Each row was made from one small tree. The marks that hang from a mark follow it in brackets, in the order of their numbers. Every link used is in the known rows. Write each row's tree.
Known rows
k250(k240 k267 k799): [-25   4 -10 -27  -2 -19  -2   5 -14  15  11  -3 -11  20  13  11  33 -21
 -19  10 -10   6  27  -4  -4  -3  -2  25  25 -29 -21   2 -12  -5   3  -1
  -6  -7  14  -1 -21 -23  11 -21 -16 -11   0   2  -5 -12 -19  -8 -22   8
 -10  -2  -5  10   4 -15   5 -29  -6 -15  23  -1 -17  -1  -5  -7]
k799(k87 k250): [-19  -3   5  -9   2 -22  35  37  -9 -46  13   3  19   1  10  -3  25  -1
 -10   0 -16   5  36  16  -6  24   0  15 -11 -21 -15   4  -2   7  17  16
   4  -5  10  -3  -4 -22  13 -22  -9  -1  -8  -1   5  -8   2   1 -24  19
  -9  28  17  22 -11 -33   5 -12 -23  34  -2   5   8   4  -6   1]
k240(k250(k267 k333)): [-42  -2 -11  -4 -11 -18   1  17  -3  35   5   2   0  30  19  21  30 -29
 -17   7 -14  13  26   4 -16  21 -19  22 -14 -24 -22 -15   1   6  20   1
   0   3   9  -9   1 -24  23 -23 -11   6   9  -4   3 -16 -12   6 -25   9
 -17  22   3  24   6 -19  -7 -25  -9 -17   7 -10  -6  -6   7 -23]
k267(k188): [-25 -10  13  -8  -5 -19  27  40 -10 -31   9   0   9   3  18   8  19 -26
 -25  -6 -13  11  16   0 -20   9   6   8   3 -18 -38  13   1  -2  20  12
   3  -4  10 -11  23 -24   9 -20 -25  -3  23  -1   5  -9  -3   2 -23  36
 -10  24   5  11  -5 -38  -3 -18  -9   5   8   2  -1 -15   0 -16]
k188(k87(k267 k799(k250(k333)))): [-19  -5  -5 -12   0 -16  -1  34   3  19 -10   1   8   1   8  -3  30  -3
 -10  -1 -10  13  16  22 -12   5  -8  16  59 -21  -8   7 -19  21  13  13
  11  -1  14   1  22 -29   9 -30  -5 -32  38   3  -3  -3  -6  10 -18   9
 -14  37  19  13  -3 -27   3 -15 -43   5   3 -16   6 -15  -4 -17]
k799(k87 k250(k240 k333)): [-41 -11   1 -12   3 -21  15  18 -12  15  14  -7  18  19   3   9  28  -6
  -7   1 -24  19  28  18   3  14  -7  10  22 -30 -18  -3   7   8  14  12
  -3  -3  13  -7  -6 -27  11 -26  -8   1 -11  -1   6 -17 -13   2 -23   7
 -10  15   4  31  -8  -8  -5 -12 -15  23   4   0  -7   0   0 -24]
k240(k250(k267(k188) k333 k799(k87))): [-24  -3  -9 -18  -2 -23  -2  19 -22  30   3  10  -3  30  29 -11  26 -23
  -5  13 -23  16  22  -9  -5  25 -22  22  20 -41 -17  10   9 -12   5   4
  -8   1   9  -3   0 -42  29 -33  -1   3  21   6  -4 -15 -13  18 -25  10
 -11  -6   5  19   1 -15  -8 -11 -12  47  16  -5  -9 -15  -2  -6]
k799(k87): [-21  -2  13 -16   2 -24  38  30 -14 -53   9  -5  12  -4  10  -6  23  -7
 -18  -2 -13   1  31  14 -11  12   2  14 -14 -23 -18  15  -2   4  17  11
  -3  -5  11   0 -16 -18   7 -17 -13 -16   9  -1   0  -7  -3  -6 -24  25
  -8  26  15   6 -19 -35   1 -16   3   3   3   4  11  -9  -5  -1]
k267(k250(k240 k799)): [-24 -10 -13   2  -5 -21   2  16  -3 -16  10  -6   9  19   5   4  25 -24
 -14  -4 -24  10  39   5  31   4   9  15  13 -29 -38 -17  -8  14  15   8
   9   0   7  -8 -10 -31   4 -27 -12  -4 -19   1   4 -12  -7   0 -21  12
 -13   0  -8  30   0 -19   4 -41 -24  -6  16   6 -23 -11  -6 -21]
k333(k250(k240)): [-33  -8  -7  -2  -2 -17   9  28  -6  -4   8 -12  13  13   9  10  25 -19
 -13  -3  -7   0  36  12  13  14   8  11 -30 -21 -32 -13 -11  24  17   7
  -6  -2  12 -11   9 -20   0 -18 -18   0  -8  -5   2 -12  -4 -18 -21  11
 -10  26  -9  31   0 -27  -3 -26 -10   3  -1   3 -13   5  -7 -20]
k250(k240 k267(k188)): [-31  -8   1 -30  -2 -17  15  19 -15   7  18  -4 -16  21  19  18  26 -29
 -22  11 -11  10  15 -13 -25   5   1  15  19 -24 -29   4  -6 -24  12   6
 -14  -9  15 -11  14 -24  13 -23 -31   7  20   2   6  -6 -20  -1 -22  25
  -9  22  -4  14   6 -22  -3 -11  -5 -14  18   2 -11  -1   2 -17]
k188(k87(k799(k250(k240 k267 k333)))): [-27  -2 -14 -25   0 -18 -11  14  -9  35   2 -10 -11  19   5   3  36 -13
  -4  15 -15  15   9  11  -2   1 -10  18  49 -29 -14  -4 -19  21   1   8
   5  -4  12   1   8 -34   9 -32  -3 -16  -4   3  -3  -4 -23  -2 -18   4
 -10  22   6  22   6  -4   2 -16 -31   1  10 -17 -13 -10  -6 -19]
k333(k250): [-28  -5  -4   5  -5 -17  15  40  -1 -25   1  -6  21   4  14   5  22 -19
 -17  -4  -3  -1  38  15  -4  24   5  12 -40 -15 -29  -4  -9  26  23   9
   2   0  10 -10   5 -19   4 -16 -13  -1  -2  -5   2 -12   7 -13 -22  19
 -11  32   1  29  -3 -37  -2 -29  -8  15  -3   1  -3  -3  -4 -12]
k87(k267 k799(k250(k240 k333))): [-33  -8 -12  -7  -4 -13 -12  19   6  46   0  -2  11  24   6  14  33  -8
 -11  -6 -15  12  22   9   0  -2  -9  12  74 -22 -17 -12  -9  13  11   6
   3  -4  15  -8  21 -24  13 -28 -14 -25  26   0   5 -15 -11  12 -18   3
 -18  23   1  25   8 -12  -1 -13 -41  -8   8 -10  -5   7   2 -36]
k188(k87(k267 k799)): [ -4   1   9 -22   0 -20  16  33  -3 -29 -12  -3  -4  -8  10 -12  27  -5
 -18  -1  -5  -2  19  12 -12  -4   5  18  42 -19 -11  15 -31  11   7  10
   0  -4  15   5   8 -22   0 -24 -12 -43  51   4  -5   9  -5  -2 -17  22
  -9  46  20  -7 -11 -41   7 -16 -23 -32   6 -11  12 -16 -10  -5]
k250(k240 k333 k799(k87)): [-35  -6   2 -22   6 -25   3   7 -22  15   8 -10  11  16   6  -4  28 -10
 -11   1 -23  17  23  11   7   2  -7  14  41 -38 -24   9   9  12   7   3
  -4  -2  12   2 -27 -31   5 -25  -4 -18  -6   2  -8 -19 -18   0 -22   9
  -9 -16   0  13 -14  -6  -5 -26   5  13  19  -2 -11 -18  -5 -17]
k799(k250(k240 k267(k87 k188) k333)): [-39 -13 -18 -23  -3 -19   9  23 -15  22  15   5 -21  21   8  17  21 -23
 -14   6 -16  28  12  -1 -15  18 -12   9  39 -32 -26   8  -2 -25  15  10
 -14  -7  14 -13  16 -37  15 -37 -10  19  21   3  11  -7 -16  17 -21  14
  -6  17  -5  39   2 -13 -12   0 -11  23   9  -2 -14  -7  16 -28]
k267(k87 k188 k250): [-19 -16  -4   1  -9 -23  33  47  -7 -85  10   4  -6   0   6  -2  11 -30
 -20  -9 -20  17  29   2   6  21   6   5  -6 -26 -40  12  -5 -12  26  21
  -2  -2   6 -15  14 -38   3 -35  -9  13  22   1  13   2   4  18 -22  35
  -6  34   2  37 -11 -44  -9 -15 -10  12   0  10  -4 -24   9 -20]
k333(k250(k267)): [-29   3 -11  -7  -8 -16   8  32  -4 -11   4  -4   4  12  20  12  28 -20
 -17   9   4  -2  42   6 -21  22  -4  21 -39 -17 -20  -8 -14   8  23   2
  -1  -3  13  -7   0 -18  14 -18 -13   7  15  -4   1 -12   0 -12 -24  15
 -12  35   0  27   3 -33   0 -23 -10   4   4  -2  -5   8   0  -4]
k333(k250(k240 k267 k799)): [-22   3 -24 -16  -2 -17 -14  14 -12  19   5  -5  -4  24  17   4  32 -19
 -10  10  -3  -1  39  -2   7  12  -3  23  -4 -29 -21  -9 -16  11   7  -2
  -8  -5  14  -4 -14 -25  11 -22  -7  -3  -5   0  -5 -16  -9 -13 -21   1
 -10   2 -12  28   9 -15   2 -32 -11  19  15  -1 -24   9  -8  -4]

Which tree is each row?
[ -8   8  -4 -18  -4 -23  12  30  -9 -60  -2  -2 -20  -2  14 -11  28 -15
 -17   1  -8  -2  20   3 -13   0  -4  16  17 -24 -17  16 -17  -3   6   5
  -4 -10  10   3 -18 -25   7 -28  -3 -20  27   3  -1   3  -6   6 -19  25
  -9  27   9  10 -10 -35   0 -13   0 -20   4  -5   9 -13   4  -3]
k250(k267(k87(k799)))
[-31  -5  -9   9  -5 -21  -7  22  -5  36  -3   1  18  22  17   5  25 -28
 -14  -8 -22  16  21  10  12  14 -10  18   6 -31 -33  -8   3  27  13   7
  10   8   6  -7  -3 -32  13 -24  -4 -11 -14  -2  -6 -23  -6  10 -22  10
 -17 -11   0  21   0 -20  -3 -40 -11  18   8  -8 -13 -22  -4 -23]
k240(k250(k333 k799))
[-35  -8  -9   1   0 -17 -12  23   3  35   3 -11  19  21   7   9  32 -15
  -8  -7 -21  16  11  14  13  -2  -3   9  43 -23 -28 -13   0  29   8   8
  15  -2   8  -9  16 -28  10 -25 -12 -17 -12  -2   4 -19 -12   2 -18   9
 -18   7   0  31   6  -6  -1 -22 -34  12   3  -9 -12  -8  -2 -35]
k87(k799(k250(k240 k333)))
[ -8  -7   3  -4  -4 -12   6  47   5  -9  -2  11   9   8  23   0  24  -9
 -13  -8 -12   6  19  -3 -10   5   1  10  53 -17 -22   6 -13  -9  12  13
   6  -7  11  -9  40 -27  19 -28 -18 -16  51   4   8  -6   2  19 -19  23
 -16  34  12  18   9 -37   7  -6 -55  24   4  -3   9   2  -5 -14]
k87(k267(k188) k799(k250))
[-43  -9 -14 -12  -9 -15   5  34  -4  37  11   6   3  23  21  24  25 -26
 -18  10 -11  25  16   0 -36  20 -14  13  20 -19 -30   2   4 -14  26   9
   8  -2  12 -13  31 -30  27 -28 -16  18  19  -1   8 -19 -11  13 -24  20
 -15  16   3  29   9 -18  -7 -10 -28  32  13  -6  -8  -8  10 -21]
k799(k250(k267(k188) k333))
[-36 -11  -8 -23   4 -16  16  15  -7  25  11   1   9  22   3  15  28   1
 -11   4 -16  16  37  15  -7  14 -14  14  49 -29  -9  -1   1  -7  19   8
 -12  -5  19  -5   2 -21  13 -27 -13  -7  30   1   9 -12 -10   9 -23   1
 -10  29   6  29  -7 -16  -3  -4 -24   1   7  -1   1  15   4 -23]
k799(k87(k267) k250(k240 k333))
[-18  -9  18 -28   1 -20  37  34 -16 -40   8   9   2   3  19  -4  18  -8
 -21   1 -11   4  31  -2 -29  12  -3  13  32 -24 -17  26  -2 -27  19  10
 -16  -8  17  -4  12 -21  14 -24 -22 -11  67   5   6  -1  -3  12 -24  27
  -8  41  15   4 -14 -43  -3   7  -9   3  10   5  15   0   0  -3]
k799(k87(k267(k188)))
[-21  -2   6 -31  -1 -20  31  34 -18 -25   5   0 -19   2  16   0  22 -23
 -20  15  -4  12  12  -2 -34  16   2  21   1 -23 -19  22 -17 -14  15  13
  -5  -6  14  -1  17 -29  10 -26 -20  -1  28   5  -2   7 -16  -4 -22  32
  -4  37  13   2  -5 -37  -1 -10  -7  -2  12  -5  -4 -21  -4   1]
k250(k267(k188(k87)))
[-32  -1 -15 -13  -6 -16   2  19 -10   9  11 -10  -4  23  14  16  30 -21
 -14  11  -3  -1  39   2  -4  17  -1  18 -29 -22 -18 -15 -16   5  17   1
 -13  -5  15  -9   0 -19   9 -19 -18   5   2  -3   4 -10 -10 -18 -23   6
 -10  30 -10  34   7 -22  -3 -20  -9 -11   6   0 -14  17  -1 -11]
k333(k250(k240 k267))
[ -9   9 -13 -24  -3 -24  11  22 -16 -46   3   5 -16   1  14  -6  25 -18
 -22   6  -6   6  26   2 -13   7  -5  23  17 -28 -22  22 -13 -12   8   3
  -6  -8  13   3 -36 -27   8 -28   1 -14  14   4  -6  -4  -6   9 -22  16
  -5   6   4  10 -10 -35   0 -26   9  -1  15  -2  -3 -18   3   6]
k250(k267(k87) k799)
[-12  -4 -14   4  -9 -25  17  32  -7 -76   3   2   0   1   4 -10  18 -22
 -16  -8 -18  12  41  10  24  15   4  14   9 -30 -36   6 -11   6  19  15
   7  -1   6  -4 -24 -36   2 -33   1  -5  -1   2   3  -4   6  14 -21  20
  -8  10   3  33 -13 -38  -2 -39  -5  10   8   7 -10 -24   1 -11]
k267(k87 k250(k799))
[-45 -12 -11   4 -16 -15  10  26   8  -7   1   0  17  17   8  25  24 -23
 -24  -5 -13  17  43  14 -19   9 -11  14  23 -19 -28 -13  -1   0  38  10
   4   4  14 -11  10 -23  14 -27 -16   2  40  -4  13 -13  -3  15 -25  13
 -19  39   3  32  -3 -32  -7 -27 -25 -38  14  -4  -5  -8  14 -35]
k87(k267(k250(k333)))
[-10   2  -3 -11   4 -19  10  30 -11 -27  -4   8  17   4  18 -20  24   2
 -10   3  -4  -6  53  10   0  19  -4  22  13 -29  -7  11 -10   5  15   3
 -11  -3  17   2 -17 -24  11 -24   0 -19  33   4  -6 -11   6   2 -22   2
  -9  21   7  17 -10 -36   2 -17 -12  34   8   2   4  10 -10  11]
k333(k250(k799(k87(k267))))
[-21 -12   4  -6   0 -18   4  45  -5  11  -7  -4  11   1  12 -11  23 -16
  -5  -4 -18  23  -3  13  -5  10   0   8  43 -23 -30  14  -7  22   9  20
  18   0   6  -5  45 -42  12 -34  -5 -15   9   5  -3  -5  -8  10 -17  28
 -10  18  14  19  -2 -20  -1 -13 -41  48   2 -14  -3 -34  -8 -21]
k267(k188(k87(k799(k250(k333)))))
[-13  -1  -5 -12  -9 -19  -1  26 -11  17   5  14  -7  26  29   0  25 -32
 -15   8 -18   8  24 -16   0  20  -8  23   1 -32 -26   1  -8 -12   6   6
  -2  -1   7  -7   8 -35  24 -27 -12   5  11   4  -2 -11  -7  13 -23  16
 -12   2   2  17  13 -26   1 -22 -22  27  15  -2 -12  -6  -6  -3]
k240(k250(k267(k188) k799))
[-24 -16  -8  -7   1 -21  -2  35 -10   1   3  -3  -2  14   6  -1  20 -18
  -6 -11 -24  24   1   5  18   3  -4   0  66 -31 -36  12  -1   6   4  17
   0  -5   8 -11  25 -42   6 -38  -4  -7  12   4   6  -9 -10  21 -16  18
  -9   8  -2  36   1 -14 -11  -5 -21  38  -1  -4 -10 -21   4 -36]
k267(k87(k799(k250(k240 k333))) k188)
[ -1  -3   6 -19  -3 -21   7  33 -11  -8  -3   2 -22  14  23 -17  26 -23
  -4  10 -19   3   6  -8   2  14  -2  22   2 -31 -20   4 -23   6  -2  13
  -3  -2   6  -3  25 -39  15 -31  -9  -7  26   7  -4   8 -11   5 -18  25
  -8  35  14   7   7 -30   4 -10 -30  10   1 -10  -1 -13 -14  -2]
k240(k250(k267(k188(k87(k799)))))
[ -5  -2 -13 -16  -5 -23   8  29 -18 -24   4  16 -26  16  23 -12  18 -28
 -12   4 -17  10  21 -12   6  23  -8  19   5 -37 -26  15 -12 -20   3   8
 -14  -4   7  -6  -3 -41  16 -35   1   2  19   6  -2   0  -4  21 -21  17
  -5   6   2  24   1 -33  -5 -16  -8  29   8   1  -9 -14   0   0]
k240(k250(k267(k87 k188) k799))
[-50 -17 -15  -2 -14 -15   4  13   4  17   8  -5   7  29   1  31  26 -23
 -23  -2 -19  18  41   9  -1   4  -8  12  34 -24 -30 -23  -4  -3  32   8
  -4   1  16 -12   9 -24   8 -28 -22   2  30  -3  16 -13 -12  11 -24   7
 -17  35  -6  35   0 -19  -9 -24 -24 -44  17   0 -13  -1  12 -43]
k87(k267(k250(k240 k333)))
[-50  -4 -12 -23  -6 -18   1   5 -10  40  11 -11  -4  28  11  29  33 -24
 -23  11 -11  17  21   5 -25   2 -11  18  22 -24 -26  -6   0  -3  18  -1
  -7  -4  16  -6  -7 -20  11 -22 -20   0   8  -4   3 -15 -25  -5 -24  11
 -13  16  -5  19   1 -10  -9 -20   0 -35  20  -7 -14  -5  10 -29]
k250(k240 k267 k333)
[-42 -12 -19   3  -8 -20 -10  10  -3  20   7 -12  17  26   5  13  28 -29
 -15  -3 -25  25  32   9  23   3  -3  13  30 -32 -41 -18   3  19  20   8
   9   4   8 -10  -8 -35   6 -29  -9  -3 -16  -1   3 -21 -13   5 -22   9
 -16  -9 -11  35   1  -5  -4 -46 -20  -3  21  -1 -31 -23   2 -37]
k267(k250(k240 k333 k799))
[-26  -5  -6 -15  -6 -15  15  39  -5  -1  14  10  -4  16  22  14  24 -22
 -16  10 -10  12  23  -5 -31  20  -3  17   5 -16 -24   2  -7 -21  22  11
   4  -7  11 -12  30 -26  24 -26 -22  17  21   0   9  -9  -5   7 -24  24
 -12  29   8  24  12 -29   4  -9 -28  32   9   1  -5   5   2  -7]
k799(k250(k267(k188)))
[-17 -10  -1 -13  -8 -19  30  30   2 -49   1   3  -4   0   1   5  22 -14
 -20   2 -11   7  44  15  -2  17   3  20   6 -21 -18  -3 -28   2  30  16
   0   0  15  -3   8 -25   2 -29 -16 -11  41   3   7   9  -1   5 -23  17
  -9  60  14  19 -10 -44   4 -22 -26 -35   6  -1   3  -9  -2 -12]
k188(k87(k267(k250)))
[-31  -7  -9 -39   2 -22  -3  10 -24  45   5  -7 -21  20  12   3  27 -25
 -14  16 -13  26   4  -4 -12   3  -8  20  57 -37 -28  19  -9  -5   4   7
  -8  -4  15   0   6 -41   7 -33 -10  -8  12   7  -9  -8 -31   1 -20  14
  -5  -4  -1   8   2  -6  -6 -21  -3  10  29 -11 -25 -32  -4 -15]
k250(k240 k267(k188(k87)) k333 k799)
[ -7   6 -19  -5  -4 -21   0  38  -9 -54  -6  -4 -11   2  17 -19  26 -13
  -7   4  -2  -8  28   6   2  16  -5  16 -12 -24 -14   7 -20   9   7   4
  -9  -7  10  -1 -12 -28   7 -29   6 -12  26   2  -3  -1   3  -1 -18  15
  -9  31   2  29  -4 -36  -4 -14  -2  11  -5  -4   2  -4   1  -2]
k333(k250(k267(k87(k799))))
[-40 -11 -14 -28  -3 -22  11  16 -22   4  13  -3 -29  20   9  18  19 -30
 -22   8 -14  25   8  -3 -20   7 -12  10  41 -33 -30  18   1 -26  14   8
 -20  -8  16  -9   1 -34   8 -34 -13   6  32   3   7  -6 -21  13 -21  20
  -5  16  -7  24  -5 -17 -19  -4  14  -8  15  -3 -10 -20  16 -29]
k250(k240 k267(k87 k188) k333)
[-27  -3  -3  -4   0 -25   3  20 -15   7   1   3  17  19  15 -12  25 -14
  -6  -3 -27  13  30  13  15  19 -13  19  10 -38 -21   4   8  23   9   7
   2   6   7  -1 -18 -35  15 -27   3 -13  -3   1  -8 -18  -6  12 -23   8
 -12  -6   7  20  -8 -18  -5 -28  -9  36   7  -5  -6 -18  -8 -11]
k240(k250(k333 k799(k87)))
[-24 -16 -10   9 -10 -23   6  42  -3 -52  -3  -5   2   6  12  -8  16 -30
 -12 -12 -26  23  15   5  11  10  -3   0  36 -29 -45   8   4   3  17  18
  10   1   4 -11  16 -46   8 -41   0  -2  28   3   8  -5  -2  27 -18  33
 -13  17   2  37  -6 -27 -15 -16 -15  18   2  -2  -6 -39  10 -38]
k267(k87(k799) k188 k250(k333))
[ -9  -5  -5 -26   2 -18  -3  30 -16   2   0 -10 -19  15  16 -18  27 -20
  -1  14  -4   1  15  -6   4   8   4  17   9 -30 -19   4 -28   8  -3   9
 -13  -6  12  -4  25 -37   6 -31 -10  -8  19   7  -5   5 -14 -14 -16  19
  -5  31  -1  21   9 -18  -2  -8 -22  20   5  -7 -15  -2 -15  -8]
k333(k250(k240 k267(k188(k87(k799)))))
